Each row comes from the steps of one walk. Every step used is in the known rows, and no mark comes twice. Write the walk behind each row, first mark first.
Known rows
moti > mefaz > puba: [-0.08 -0.14 -0.19  0.04 -0.04  0.04  0.02 -0.16 -0.16 -0.01  0.01 -0.05
  0.03  0.00  0.03  0.01  0.05  0.05 -0.06  0.02  0.08 -0.07  0.07  0.02
 -0.05  0.07]
guti > beras > mefaz: [ 0.05  0.00 -0.03  0.08 -0.01  0.08 -0.05 -0.13 -0.16  0.10  0.00 -0.08
 -0.01 -0.12  0.00 -0.01  0.04  0.12 -0.17  0.01  0.04 -0.03  0.05  0.13
  0.02  0.04]
ligam > beras > sidu: [ 0.07 -0.09  0.00 -0.02  0.02 -0.03 -0.20  0.05 -0.08 -0.04 -0.02  0.19
  0.03  0.04  0.04 -0.24  0.08  0.11  0.01  0.07  0.02 -0.01 -0.05 -0.06
  0.00  0.05]
guti > beras > mefaz > moti > ligam: [ 0.14 -0.14  0.09  0.06  0.01  0.18 -0.06 -0.21 -0.27  0.10 -0.01 -0.03
 -0.03 -0.04  0.05 -0.15  0.08  0.21 -0.23  0.02  0.09 -0.01  0.04  0.22
  0.00  0.09]
guti > beras > mefaz > puba: [-0.07 -0.06 -0.19  0.11 -0.04  0.09  0.00 -0.19 -0.17  0.09  0.02 -0.10
  0.00 -0.11  0.01 -0.02  0.08  0.13 -0.16  0.00  0.03 -0.10  0.06  0.11
  0.00  0.07]
puba > mefaz > beras > guti: [ 0.04 -0.17  0.13  0.04  0.01 -0.01  0.18 -0.16 -0.21  0.04 -0.11  0.02
 -0.02  0.01  0.08 -0.02  0.04 -0.05  0.02  0.10 -0.02 -0.02  0.03  0.05
 -0.02  0.11]
puba > mefaz > moti > ligam > beras > guti: [ 0.19 -0.21  0.18 -0.03  0.08  0.10  0.10 -0.16 -0.32  0.02 -0.13  0.20
  0.02  0.09  0.11 -0.26  0.11  0.20 -0.03  0.18  0.01 -0.06 -0.02  0.12
 -0.04  0.18]
ligam > moti > mefaz > puba: [-0.05 -0.23 -0.18  0.03  0.01  0.08 -0.03 -0.17 -0.22 -0.02  0.02  0.08
  0.07  0.02  0.00 -0.11  0.16  0.09 -0.02 -0.03  0.08 -0.07  0.03  0.01
 -0.06  0.10]
guti > beras > mefaz > puba > luza: [-0.06 -0.09 -0.18  0.08 -0.02  0.06 -0.02 -0.25 -0.21  0.11  0.20 -0.12
  0.02 -0.15  0.04 -0.08  0.03  0.10 -0.14  0.01  0.00 -0.15  0.05 -0.01
  0.04  0.08]
puba > mefaz: [ 0.00 -0.02  0.01  0.00  0.00 -0.02 -0.04 -0.14 -0.17  0.05 -0.11 -0.02
  0.01 -0.02  0.03 -0.12  0.01  0.02  0.02  0.02 -0.02 -0.04  0.07  0.00
  0.01  0.02]
moti > ligam > beras: [ 0.14 -0.01  0.04  0.01  0.05  0.11 -0.06  0.02 -0.08 -0.02 -0.02  0.14
  0.04  0.08  0.00 -0.24  0.04  0.11 -0.08  0.07  0.02 -0.03 -0.03  0.09
 -0.01  0.09]
vinem > puba: [-0.11  0.02  0.18 -0.02  0.01  0.07  0.05 -0.01  0.01 -0.05  0.03  0.01
 -0.04 -0.01 -0.06 -0.10  0.01  0.00  0.03  0.03 -0.02 -0.07  0.03 -0.01
 -0.06  0.01]
moti > mefaz > puba > ligam: [ 0.02 -0.16 -0.17 -0.02 -0.03  0.06 -0.03 -0.19 -0.23  0.03  0.09 -0.08
  0.02  0.05  0.05 -0.26  0.01  0.08 -0.07  0.02  0.05 -0.13  0.10 -0.02
  0.00  0.07]
puba > mefaz > moti > ligam > beras > sidu: [ 0.17 -0.25  0.12 -0.03  0.05  0.04 -0.25 -0.16 -0.36  0.00 -0.15  0.22
  0.03  0.08  0.10 -0.50  0.15  0.22 -0.04  0.11  0.05 -0.03  0.02  0.03
 -0.01  0.11]
vinem > puba > mefaz > moti > ligam > beras: [ 0.01 -0.09  0.36  0.00  0.06  0.19 -0.01 -0.20 -0.36 -0.03 -0.09  0.22
  0.00  0.06  0.01 -0.46  0.14  0.19 -0.01  0.12 -0.02 -0.11  0.07  0.08
 -0.09  0.12]
ligam > beras > mefaz > moti: [ 0.07 -0.10  0.18  0.06  0.01  0.08  0.00 -0.17 -0.26 -0.01  0.03  0.22
  0.03  0.03  0.07 -0.11  0.15  0.15 -0.15  0.07  0.03  0.04  0.02  0.11
 -0.07  0.07]
luza > puba > ligam > moti > mefaz: [ 0.08 -0.17  0.13 -0.04  0.05  0.09 -0.08 -0.14 -0.29  0.00  0.08  0.11
  0.06  0.08  0.04 -0.43  0.15  0.09 -0.08 -0.01  0.09 -0.04  0.08 -0.05
  0.00  0.03]
moti > ligam: [ 0.12 -0.06 -0.01 -0.03  0.03  0.07 -0.04  0.01  0.01  0.00 -0.02 -0.03
 -0.01  0.06 -0.01 -0.15 -0.04  0.04 -0.08  0.02  0.06 -0.01  0.00  0.08
  0.01  0.04]
luza > puba: [-0.07  0.02  0.13  0.02  0.01 -0.02  0.04  0.00 -0.01 -0.03  0.01  0.03
  0.02  0.00  0.03 -0.06  0.06 -0.01 -0.05  0.00  0.04 -0.01  0.03 -0.03
 -0.02 -0.03]
luza > puba > mefaz > moti > ligam > beras: [ 0.05 -0.09  0.29  0.04  0.05  0.10 -0.04 -0.20 -0.38 -0.02 -0.11  0.23
  0.06  0.06  0.10 -0.41  0.19  0.17 -0.09  0.09  0.03 -0.05  0.07  0.06
 -0.06  0.08]
mefaz > puba > ligam: [ 0.00 -0.08 -0.15 -0.04 -0.01  0.03  0.02 -0.08 -0.07  0.03  0.09 -0.06
  0.01  0.06  0.03 -0.27  0.01  0.04  0.00 -0.01 -0.03 -0.13  0.03 -0.07
  0.03  0.03]
luza > puba > ligam > moti: [ 0.05 -0.09  0.15 -0.05  0.07  0.05 -0.04 -0.03 -0.14 -0.01  0.08  0.12
  0.05  0.08  0.03 -0.43  0.15  0.05 -0.02 -0.04  0.00 -0.05  0.02 -0.10
  0.02 -0.01]
guti > beras > mefaz > moti: [ 0.02 -0.08  0.09  0.09 -0.02  0.10 -0.02 -0.22 -0.27  0.09  0.01  0.01
 -0.02 -0.11  0.06 -0.01  0.11  0.17 -0.15  0.01  0.03  0.00  0.04  0.14
  0.00  0.05]
luza > puba > mefaz > moti > ligam: [ 0.02 -0.15  0.25  0.01  0.04  0.06 -0.01 -0.22 -0.30  0.00 -0.12  0.05
  0.02  0.05  0.10 -0.32  0.12  0.10 -0.09  0.04  0.07 -0.03  0.10  0.06
 -0.03  0.03]
guti > beras > sidu: [ 0.02 -0.06 -0.08  0.01  0.00  0.00 -0.21  0.01 -0.09  0.07 -0.04 -0.02
 -0.03 -0.10  0.02 -0.13  0.05  0.13  0.00  0.01  0.02 -0.04 -0.02 -0.03
  0.05  0.02]

Write each row's walk
[ 0.11 -0.09  0.16  0.01  0.05  0.13 -0.05 -0.06 -0.20 -0.03 -0.02  0.22
  0.03  0.09  0.05 -0.24  0.11  0.16 -0.06  0.08  0.02 -0.01 -0.04  0.09
 -0.05  0.10]
mefaz > moti > ligam > beras
[-0.07 -0.27 -0.17  0.00  0.02  0.05 -0.06 -0.23 -0.28 -0.01  0.21  0.07
  0.09 -0.01  0.02 -0.17  0.11  0.07 -0.01 -0.02  0.04 -0.11  0.03 -0.12
 -0.02  0.10]
ligam > moti > mefaz > puba > luza
[ 0.10 -0.16  0.12 -0.02  0.03  0.08 -0.06 -0.22 -0.28  0.04 -0.13  0.04
  0.00  0.05  0.06 -0.26  0.06  0.11 -0.04  0.04  0.04 -0.02  0.07  0.09
  0.00  0.06]
puba > mefaz > moti > ligam
[ 0.05 -0.36  0.04  0.05  0.00  0.02 -0.23 -0.14 -0.31 -0.04 -0.02  0.19
  0.03  0.04  0.04 -0.25  0.18  0.02 -0.03 -0.01  0.13  0.06  0.01 -0.01
 -0.03  0.10]
ligam > moti > mefaz > beras > sidu
[-0.02 -0.10  0.12  0.01  0.00  0.01 -0.01 -0.23 -0.29  0.04 -0.10  0.06
  0.00 -0.01  0.08 -0.11  0.10  0.07  0.04  0.02 -0.03 -0.01  0.06  0.00
 -0.03  0.01]
puba > mefaz > moti
[-0.10 -0.05  0.25  0.10 -0.01 -0.01  0.04 -0.21 -0.28  0.00 -0.10  0.05
  0.03 -0.01  0.07 -0.16  0.11 -0.08 -0.04  0.00  0.00 -0.01  0.11 -0.01
 -0.04  0.00]
luza > puba > mefaz > beras
[ 0.11 -0.18 -0.10  0.03  0.04  0.10 -0.06 -0.20 -0.20  0.00  0.20  0.07
  0.08  0.05  0.04 -0.33  0.04  0.13 -0.21  0.09  0.06 -0.12  0.03  0.04
  0.00  0.15]
moti > ligam > beras > mefaz > puba > luza
[ 0.06 -0.17 -0.15 -0.05  0.01 -0.01 -0.18 -0.03 -0.15 -0.01  0.06  0.12
  0.04  0.09  0.07 -0.51  0.10  0.14  0.01  0.07 -0.01 -0.14 -0.02 -0.12
  0.03  0.07]
mefaz > puba > ligam > beras > sidu
[ 0.12 -0.24  0.11  0.03  0.01  0.12 -0.08 -0.19 -0.37  0.02  0.07  0.13
  0.03  0.08  0.03 -0.36  0.13  0.01 -0.04 -0.02  0.03  0.00  0.06 -0.02
 -0.01  0.09]
puba > ligam > moti > mefaz > beras
[ 0.06  0.05  0.19 -0.01  0.04  0.05 -0.02  0.00 -0.16 -0.01  0.08  0.16
  0.05  0.07  0.06 -0.41  0.10  0.09 -0.06  0.07 -0.03 -0.08  0.03 -0.07
  0.00  0.01]
luza > puba > ligam > beras
[-0.10 -0.08  0.25  0.03  0.01 -0.01  0.03 -0.23 -0.31  0.01 -0.09  0.08
  0.03 -0.01  0.11 -0.17  0.15  0.06 -0.02  0.02  0.01 -0.02  0.09 -0.03
 -0.04 -0.01]
luza > puba > mefaz > moti
[ 0.05 -0.23  0.24  0.05  0.03  0.11 -0.04 -0.19 -0.39 -0.01  0.08  0.15
  0.06  0.08  0.06 -0.42  0.19  0.00 -0.08 -0.02  0.07 -0.01  0.09 -0.04
 -0.03  0.06]
luza > puba > ligam > moti > mefaz > beras
[ 0.08 -0.15  0.11 -0.02  0.03  0.10 -0.02 -0.09 -0.11  0.00 -0.02  0.05
 -0.02  0.07  0.04 -0.14  0.05  0.09 -0.06  0.02  0.06  0.02 -0.01  0.09
 -0.02  0.05]
mefaz > moti > ligam
[ 0.05 -0.17  0.18 -0.08  0.05  0.17 -0.06 -0.14 -0.27 -0.01  0.10  0.10
 -0.01  0.07 -0.05 -0.47  0.10  0.11  0.00  0.02  0.03 -0.11  0.09 -0.04
 -0.05  0.08]
vinem > puba > ligam > moti > mefaz
[ 0.16 -0.38  0.06 -0.02  0.02  0.04 -0.26 -0.17 -0.37  0.01  0.05  0.16
  0.02  0.10  0.06 -0.51  0.15  0.05 -0.04  0.00  0.10  0.01  0.04 -0.06
  0.02  0.09]
puba > ligam > moti > mefaz > beras > sidu
[-0.12 -0.10 -0.16  0.00  0.00 -0.02  0.02 -0.12 -0.05  0.00  0.20 -0.05
  0.04 -0.03  0.03 -0.06  0.00 -0.01  0.02  0.00 -0.04 -0.11  0.00 -0.15
  0.01  0.04]
mefaz > puba > luza
[-0.02 -0.13 -0.10  0.05  0.01  0.03 -0.02 -0.20 -0.21 -0.01  0.22  0.10
  0.08 -0.01  0.05 -0.17  0.07  0.09 -0.13  0.07  0.01 -0.11  0.03 -0.04
 -0.02  0.10]
ligam > beras > mefaz > puba > luza
[ 0.02  0.05  0.25 -0.05  0.04  0.14  0.00  0.00 -0.14 -0.02  0.10  0.16
 -0.01  0.06 -0.03 -0.46  0.04  0.10  0.03  0.10 -0.08 -0.14  0.03 -0.06
 -0.04  0.05]
vinem > puba > ligam > beras
[ 0.13  0.03  0.06 -0.03  0.03  0.06 -0.05  0.01 -0.15  0.02  0.07  0.14
  0.03  0.07  0.03 -0.36  0.04  0.10  0.00  0.07 -0.07 -0.07  0.00 -0.05
  0.03  0.04]
puba > ligam > beras
[ 0.10 -0.09  0.15 -0.05  0.05 -0.03 -0.20  0.03 -0.16 -0.03  0.06  0.18
  0.05  0.09  0.09 -0.56  0.12  0.13 -0.05  0.08  0.03 -0.06  0.02 -0.13
  0.02  0.03]
luza > puba > ligam > beras > sidu
[ 0.05 -0.16 -0.01  0.01  0.03  0.08 -0.09 -0.11 -0.22 -0.01  0.00  0.12
  0.04  0.02 -0.01 -0.10  0.12  0.08 -0.02 -0.02  0.07  0.01  0.03  0.02
 -0.04  0.06]
ligam > moti > mefaz
[ 0.21 -0.08  0.06  0.03  0.04  0.13 -0.08 -0.08 -0.15 -0.01  0.00  0.12
  0.03  0.08  0.00 -0.26  0.04  0.13 -0.24  0.08  0.10  0.00  0.03  0.19
 -0.01  0.11]
moti > ligam > beras > mefaz
[ 0.05 -0.16  0.13  0.02 -0.01  0.03  0.01 -0.19 -0.18  0.01  0.02  0.05
 -0.01  0.02  0.06 -0.02  0.09  0.09 -0.14  0.01  0.06  0.06  0.05  0.11
 -0.04  0.03]
beras > mefaz > moti
[-0.06 -0.15  0.31  0.03  0.02  0.06  0.23 -0.17 -0.20 -0.01 -0.09  0.04
 -0.06  0.00  0.02 -0.13  0.04 -0.04  0.06  0.13 -0.03 -0.09  0.06  0.04
 -0.09  0.12]
vinem > puba > mefaz > beras > guti
[ 0.01 -0.22  0.09  0.08  0.00  0.09 -0.04 -0.18 -0.31 -0.02  0.00  0.16
  0.04  0.03  0.01 -0.09  0.16 -0.02 -0.03 -0.03  0.07  0.05  0.02  0.03
 -0.06  0.09]
ligam > moti > mefaz > beras
[ 0.15 -0.18  0.00 -0.06  0.04  0.10 -0.12 -0.14 -0.28  0.03  0.07  0.09
  0.03  0.08  0.02 -0.37  0.09  0.10 -0.04 -0.01  0.05 -0.04  0.05 -0.03
  0.02  0.06]
puba > ligam > moti > mefaz
[ 0.17 -0.13  0.20  0.00  0.02  0.10 -0.04 -0.18 -0.33  0.03  0.10  0.20
  0.02  0.09  0.09 -0.37  0.13  0.18 -0.15  0.07  0.00 -0.01  0.04  0.06
 -0.02  0.07]
puba > ligam > beras > mefaz > moti
[-0.07  0.00  0.14  0.03  0.02 -0.03  0.01 -0.14 -0.18  0.01 -0.10  0.01
  0.03 -0.03  0.05 -0.18  0.08  0.01 -0.03  0.02  0.01 -0.05  0.11 -0.03
 -0.01 -0.02]
luza > puba > mefaz
[ 0.01 -0.21  0.07  0.04 -0.02 -0.08 -0.17 -0.16 -0.26  0.02 -0.13  0.05
  0.00  0.01  0.07 -0.27  0.08 -0.03  0.02  0.02  0.02  0.00  0.06 -0.05
  0.02  0.03]
puba > mefaz > beras > sidu
[ 0.11 -0.20 -0.11 -0.04  0.03  0.09  0.13 -0.13 -0.26  0.02  0.08  0.08
  0.03  0.09  0.10 -0.27  0.06  0.18 -0.06  0.18  0.03 -0.16  0.02  0.02
 -0.04  0.19]
moti > mefaz > puba > ligam > beras > guti
